Known rows, with every step that occurs
ledet > lemak > roku > fuli > felaz > tele: [-0.61 -0.67 -2.36 -0.38 -3.88 -3.51 -3.30  1.12  1.24 -1.09  0.66  0.07
  1.54  3.09  2.04  2.95  0.10 -3.60  0.79  1.91  1.90  1.51  2.87]
ledet > lemak > roku: [-1.10 -1.03 -0.55 -2.14  1.26  1.36 -5.58  1.16  0.93 -1.05 -1.04 -0.28
  0.05  2.04  0.28  0.29  0.46 -2.12  1.12  1.98 -1.07 -1.59  0.41]
lemak > roku > fuli: [-0.69 -0.21 -0.62 -0.79 -4.90  0.67 -2.39 -4.01  0.28  0.33 -0.56  0.66
  1.69  1.42  0.11 -0.80  0.25 -2.55  1.91  1.17  0.59 -0.45  1.99]
tugo > foner > tele: [-0.85  0.82 -0.07  0.29 -2.10  3.39  4.79 -0.01 -0.19 -1.54  0.61 -0.72
  0.22 -1.96 -2.36 -2.35 -1.20 -0.91 -2.00 -0.91 -0.49 -4.38  0.02]
fuli > felaz > tele > ledet: [ 0.41 -0.31 -1.23  0.94  2.35 -1.57  0.83  2.01 -0.81 -1.90 -0.51  0.06
  0.25  0.23  1.97  1.82  0.28  0.60  0.16  1.22  0.20 -0.95  2.64]
roku > fuli: [-1.31 -0.98  0.63 -0.57 -5.09  1.13 -2.52  1.39 -1.45 -0.20 -0.32  0.85
  0.60 -0.33  0.85 -1.86 -0.15  0.32  1.05  0.48 -1.05  0.28  1.92]
lemak > roku > tugo > foner > tele > felaz: [-0.31  1.59  0.03  2.81  1.05 -0.01  3.39 -6.10  0.53  2.95  0.41 -0.77
  1.06  1.45 -3.31 -0.24 -1.69 -3.16 -1.15 -0.59  0.93 -0.63  3.73]
fuli > felaz > tele > roku > lemak: [-0.48 -0.79 -0.45  0.21  3.05 -3.47  2.06 -3.49 -1.90 -0.59  1.28  0.77
 -1.93 -0.24  2.26  2.49  0.64  1.12  1.00 -0.61  0.01  3.02 -3.95]
foner > tele > ledet > lemak: [ 0.49  0.53 -1.07 -1.30  2.00  2.00  3.98  4.66  0.33 -2.03 -1.52 -1.23
  0.45  1.08  1.53 -2.39  0.75  2.06  0.46  1.19  0.84 -4.26 -0.37]
lemak > roku: [-0.91 -0.43 -0.54 -1.06  1.25  2.38 -2.64 -3.96  0.34 -0.34 -0.92  0.11
  0.21  0.71 -0.01 -0.51  0.66 -2.40  1.89  1.61 -0.84 -1.60  0.87]
roku > lemak > ledet > tele > felaz: [-0.97 -0.14  2.17 -3.67  1.14 -2.49 -1.25 -2.37  1.03  3.28 -0.39  1.48
 -0.94 -0.17 -1.22 -4.23  1.32  0.93  1.63 -1.21 -1.38  8.40  1.53]
tugo > foner > tele > ledet > lemak: [ 0.66  0.95 -0.27 -0.49 -1.79  2.54  3.27  3.56  0.57 -2.25 -1.02 -0.88
  1.37 -0.15 -3.15 -1.45 -1.31  1.61 -2.59 -0.63 -0.05 -7.40 -0.55]
dareg > felaz > tele: [-0.57 -1.14 -1.45  0.92  1.95 -1.25 -0.16  1.90 -0.06 -0.94  1.35 -0.52
 -0.97 -0.01  4.75  2.67  0.86 -1.57  0.44  1.05 -1.01  2.19  2.70]
fuli > felaz > tele > roku > lemak > ledet: [ 0.72 -1.11 -0.62  0.08  1.73 -3.44  2.18 -3.09 -1.81 -0.71  1.99  0.68
 -1.57 -0.35  1.44  2.57  1.02 -0.61  0.93 -0.68  1.00  7.72 -3.79]
tugo > foner: [-1.15 -0.40  1.43 -0.21 -2.12  3.38 -2.76  0.81 -1.07 -1.22 -0.25  0.36
  0.13 -2.13 -4.04 -0.83 -1.71  0.01 -2.05 -0.75 -2.90 -4.47  0.50]
foner > tele > ledet > lemak > roku: [ 0.99  1.07 -2.02 -1.46  1.76  1.47  4.02  0.63  1.69 -1.60 -1.64 -1.21
  1.37  2.29  1.10 -1.49  1.04 -0.03  1.02  1.62  1.91 -4.74 -0.25]
fuli > felaz > tele > roku: [-0.67 -0.38 -0.61  1.44  2.00 -2.39  0.79  0.34 -1.32 -2.04  1.20  0.14
 -1.98 -0.72  2.36  2.21  0.03  0.91  0.73  0.29 -1.18  2.23 -3.11]
dareg > rokig: [-1.63 -1.42  0.59 -0.45  1.46  2.27 -2.06  1.86  0.03 -0.07 -0.53 -1.42
 -1.60 -8.23  3.46 -1.18  0.21  0.28  1.31  0.88 -2.72 -0.79  0.35]
tugo > foner > tele > roku > lemak > ledet: [ 1.10  0.38  0.66 -0.67 -2.55  1.52  7.02 -4.72 -1.06 -0.56  1.57  0.14
 -0.47 -1.88 -3.68 -1.54 -0.42  0.22 -1.45 -2.81  0.83  1.27 -6.62]
lemak > roku > fuli > felaz > tele > ledet: [ 1.03  0.48 -2.15  0.72 -4.07 -3.28  0.35 -3.82  0.82 -0.54 -0.50  0.57
  2.80  2.39  1.15  2.14  0.11 -2.06  1.31  1.37  2.70 -0.81  3.32]
lemak > ledet > tele > felaz: [-1.23  0.54  1.99 -2.36 -0.50 -1.66 -3.20  3.13  1.97  1.64 -0.59  0.67
 -1.23 -0.76 -1.14 -5.10  0.46  0.73  1.40 -0.10 -3.02  7.93  2.85]
roku > lemak > ledet > tele: [-0.77 -0.61  2.06 -4.08  0.92 -0.06 -1.02 -2.48  0.90  3.51 -0.37  1.15
 -0.56 -1.05 -0.10 -4.44  1.51 -1.16  1.00 -1.08 -0.03  5.96  0.87]
lemak > ledet > tele > roku > fuli > felaz: [-0.31 -0.15  2.66 -1.86 -5.58 -4.56 -2.10  1.68  1.22  1.96 -0.54  0.87
 -0.87 -1.41  1.03 -5.47 -0.13  0.30  1.39 -1.12 -2.13  8.30 -2.48]
fuli > felaz > tele: [-1.27 -0.72 -1.29  0.91  2.01 -1.55  0.09  1.57 -0.90 -1.64  1.04 -0.10
 -0.82 -0.28  2.84  1.87  0.23 -1.80  0.44  1.28 -0.22  2.12  2.85]

Rows
[ 1.49  0.71 -2.64  0.19 -2.51  0.13 -1.51  1.54  1.46 -1.55 -0.04  0.25
  2.71  2.88 -0.16  4.08  0.69  0.39  0.18  1.58  3.82 -3.94  2.84]	felaz > tele > ledet > lemak > roku > fuli
[ 1.11 -0.23 -0.75 -0.20  1.87  1.11  2.30 -3.56 -1.71 -0.57  2.62  0.91
 -1.61 -0.66 -0.60  3.40  1.71  1.00  0.68 -1.06  2.43  4.88 -4.85]	felaz > tele > roku > lemak > ledet
[-1.59 -1.65  0.72 -0.33 -5.22 -2.92 -2.21  1.46 -1.73 -0.26 -0.55  0.92
  0.54  0.02  2.50 -2.10 -0.67 -0.94  1.27  0.65 -1.86  2.97  2.37]	roku > fuli > felaz
[ 1.48  0.77 -1.71  2.24  4.44  1.48 -1.73  0.93  0.83  1.15 -0.27 -0.82
  1.69  2.89 -0.08  4.70  0.29 -1.16 -0.88  1.38  3.83 -3.81  4.31]	felaz > tele > ledet > lemak > roku > tugo
[-0.28  0.34  2.71 -2.40 -0.72  0.23 -2.32  1.80  1.43  1.62 -0.57  0.46
 -1.89 -2.13 -0.49 -5.05  0.55  1.36  0.99 -0.91 -2.55  5.31 -3.70]	lemak > ledet > tele > roku
[-0.92 -0.01  2.07 -2.72 -0.69  1.20 -3.05  2.95  2.01  1.94 -0.63  0.23
 -0.87 -1.88 -0.07 -5.47  0.66 -1.52  0.85  0.12 -1.59  5.20  2.25]	lemak > ledet > tele
[-0.32  0.25  1.19  2.16  0.85  2.46 -2.47 -5.50 -0.16  3.33 -0.38 -0.40
  1.32  0.28 -3.56  0.67 -1.82 -4.56 -1.87 -0.51  0.15 -3.28  3.54]	lemak > roku > tugo > foner
[ 0.92 -0.97 -1.61  0.34  2.27 -2.18 -1.84  5.53  0.74 -1.61 -0.32 -0.74
  0.26  1.67  3.92  3.43  0.81  0.94 -0.18  1.29 -0.65 -0.94  2.30]	dareg > felaz > tele > ledet > lemak
[ 1.11 -0.40  0.48  0.21  3.76  1.19 -4.37  0.73  0.24  1.73 -2.74 -0.64
  1.77  2.83 -0.63  0.62 -0.29 -0.33 -0.15  1.24  0.52 -4.30  2.59]	tele > ledet > lemak > roku > tugo
[ 1.41  0.09  0.99  0.79  1.15  1.43 -4.51  0.17  0.53  1.47 -2.49 -0.44
  2.61  2.14 -4.09  1.16 -1.64 -0.61 -2.38 -0.02  0.22 -6.86  2.33]	tele > ledet > lemak > roku > tugo > foner
[ 0.06 -1.94  0.84 -2.73  1.32  1.53 -0.55 -3.21 -2.06  0.90  0.52  0.87
 -0.48 -0.65 -0.56 -1.09  1.64 -1.69  1.10 -0.46  0.49  6.13 -0.33]	roku > lemak > ledet
[-0.33  0.41 -0.29  1.16  0.95  1.50  0.49 -1.05  1.18  2.01  0.12 -1.53
  1.23  1.86 -1.59  0.40 -1.39 -4.80 -2.07 -0.01  1.80 -3.00  2.35]	ledet > lemak > roku > tugo > foner > tele
[ 0.31 -0.68 -1.25  0.45 -4.49 -3.79 -1.66  5.08 -0.30 -1.60 -0.22  0.42
  1.83  1.90  2.18  2.04 -0.31  0.67  0.03  1.02  1.32  0.18  3.15]	roku > fuli > felaz > tele > ledet > lemak
[ 1.36  0.72 -2.57 -0.09  2.25  1.60 -1.63  1.70  1.47 -1.98 -0.41 -0.29
  1.48  2.45 -0.35  4.31  1.10  0.35  0.05  1.91  2.77 -4.78  2.11]	felaz > tele > ledet > lemak > roku
[ 0.26 -0.61 -1.38  0.22  2.33 -2.52 -1.45  5.30 -0.16 -2.41 -0.67 -0.23
  0.28  1.27  2.12  2.45  0.15  0.73 -0.12  1.55  0.08 -1.02  2.23]	fuli > felaz > tele > ledet > lemak
[-0.29  0.63  0.55  1.17 -7.06 -2.22  5.72 -1.42 -0.92 -1.40  0.63  0.07
  0.03 -1.31 -1.38 -2.28 -2.24  0.96 -1.27 -1.98 -0.99 -1.36 -4.79]	tugo > foner > tele > roku > fuli > felaz
[ 0.03 -0.73 -0.89  1.26  1.87 -2.03  0.36  0.74 -0.60 -1.24  1.43 -0.33
 -2.07 -0.33  4.25  2.98  0.67  1.34  0.78  0.14 -1.99  2.20 -2.98]	dareg > felaz > tele > roku
[-0.08  0.38  2.66 -2.08 -5.60 -1.08 -2.44  1.69  1.46  2.01 -0.24  0.98
 -0.88 -1.67 -0.43 -5.16  0.19  1.35  1.39 -1.16 -1.43  6.14 -2.83]	lemak > ledet > tele > roku > fuli
[-0.10  0.40 -0.91  1.64 -3.32  0.65  0.68  0.24 -1.30 -1.38  1.96  0.79
 -0.81 -0.47  0.68  2.87  0.27  2.72  0.51 -0.27  1.24  0.18 -3.20]	felaz > tele > roku > fuli
[ 1.42 -1.43 -0.80  0.10  1.52 -3.15  1.73 -2.69 -0.96 -0.03  2.39  0.21
 -1.60  0.05  3.32  3.34  1.68 -0.30  0.88 -0.89  0.40  7.76 -3.87]	dareg > felaz > tele > roku > lemak > ledet
[-0.24  1.05  0.55  0.63 -2.13  2.53  5.46 -1.28 -0.82 -1.83  0.65 -0.48
 -1.05 -2.27 -2.88 -2.04 -1.34  1.92 -1.60 -1.83 -1.28 -4.34 -5.82]	tugo > foner > tele > roku
[ 0.92  0.66 -1.52  0.97  2.51  3.07  0.74  1.94 -0.42 -1.93 -0.03  0.02
  0.62 -0.01 -0.07  2.69  0.79  2.19 -0.06  1.03  1.59 -4.23  2.36]	felaz > tele > ledet
[ 0.74  0.18 -1.74  0.13  2.52  2.12 -1.84  5.77  0.23 -2.50 -0.21 -0.26
  0.58  1.12  0.10  3.52  0.70  2.32 -0.44  1.38  1.56 -4.33  1.93]	felaz > tele > ledet > lemak
[ 0.82  0.01 -0.08 -1.43  1.34  0.77  8.04 -4.63 -1.53  0.01  1.24 -0.08
 -1.75 -0.68  0.89 -2.44  1.54  0.79  1.69 -1.26  1.74  4.92 -7.16]	foner > tele > roku > lemak > ledet
[ 1.17  1.49 -1.13 -0.52 -2.06  1.96  3.29 -0.41  1.93 -1.80 -1.24 -0.91
  2.39  1.17 -3.62 -0.61 -0.93 -0.39 -2.07 -0.07  1.19 -7.93 -0.47]	tugo > foner > tele > ledet > lemak > roku
[ 0.79 -0.17 -2.30  0.10  2.10 -3.01 -1.34  1.22  1.10 -2.08 -0.79 -0.33
  1.08  2.62  1.55  3.33  0.38 -1.35  0.33  2.01  1.29 -1.46  2.35]	fuli > felaz > tele > ledet > lemak > roku
[ 1.43  1.66  0.06  2.51  1.21  2.27  4.24 -6.04  0.64  2.86 -1.03 -1.15
  2.55  1.08 -3.03 -0.37 -1.40 -3.11 -1.89 -0.58  2.66 -5.86  3.00]	lemak > roku > tugo > foner > tele > ledet
[-0.02  0.00 -0.62  0.05  3.31  1.01  2.11 -3.91 -1.75 -0.34  1.96  1.01
 -1.89 -0.49  0.24  3.36  1.29  2.88  0.73 -0.92  1.43  0.23 -5.02]	felaz > tele > roku > lemak
[-0.31 -0.26  3.32  2.83  1.14  2.17 -1.91 -1.52 -2.64  2.28 -0.13 -0.09
 -1.26 -1.72 -3.49 -0.06 -2.39  1.67 -2.24 -2.36 -2.59 -2.40 -3.82]	tele > roku > tugo > foner
[-0.30  0.40 -0.88  1.33  2.08  2.16  0.56  0.34 -1.20 -1.94  1.68  0.19
 -2.13 -1.02  0.45  2.94  0.70  2.70  0.47  0.04  0.05 -0.77 -3.99]	felaz > tele > roku
[ 0.19  0.80  4.12  0.36 -1.22  0.35 -2.44  0.38  0.98  4.50 -0.16  0.07
 -0.94 -2.55 -3.57 -4.11 -1.55 -0.44 -2.24 -2.71 -1.97  3.70 -1.56]	lemak > ledet > tele > roku > tugo > foner
[ 0.88  1.11  1.40  3.20  1.53  3.04  4.81 -0.73 -1.16  2.58 -0.75 -1.27
  1.60 -0.62 -2.49 -1.65 -2.04 -0.67 -3.07 -1.43  1.33 -5.37  3.11]	roku > tugo > foner > tele > ledet
[ 0.29  0.81  0.73  4.27  1.94  2.35  0.60 -1.12 -1.77  1.23  2.19 -0.26
 -1.12 -1.35 -2.60  4.02 -1.56  0.74 -2.91 -1.80  0.85 -2.29 -1.62]	felaz > tele > roku > tugo > foner
[-1.88  0.33  3.04 -1.67 -4.27 -4.88 -2.27  1.10  1.47  2.60 -1.65  1.17
 -1.35 -1.18  2.18 -5.88 -0.77  3.02  1.26 -1.20 -3.62  2.10 -3.01]	ledet > tele > roku > fuli > felaz
[-2.96  1.04  2.26 -2.21  1.48 -2.10 -3.67  2.60  2.20  2.14 -1.71  0.90
 -1.81 -0.63 -0.18 -5.47  0.00  3.42  1.45 -0.07 -4.72  1.97  2.97]	ledet > tele > felaz
[ 1.10 -0.58 -1.54  0.95  2.26 -1.45  0.38  2.20  0.13 -1.10 -0.18 -0.29
  0.33  0.63  4.06  2.60  0.86  0.87  0.10  1.03 -0.54 -0.84  2.54]	dareg > felaz > tele > ledet
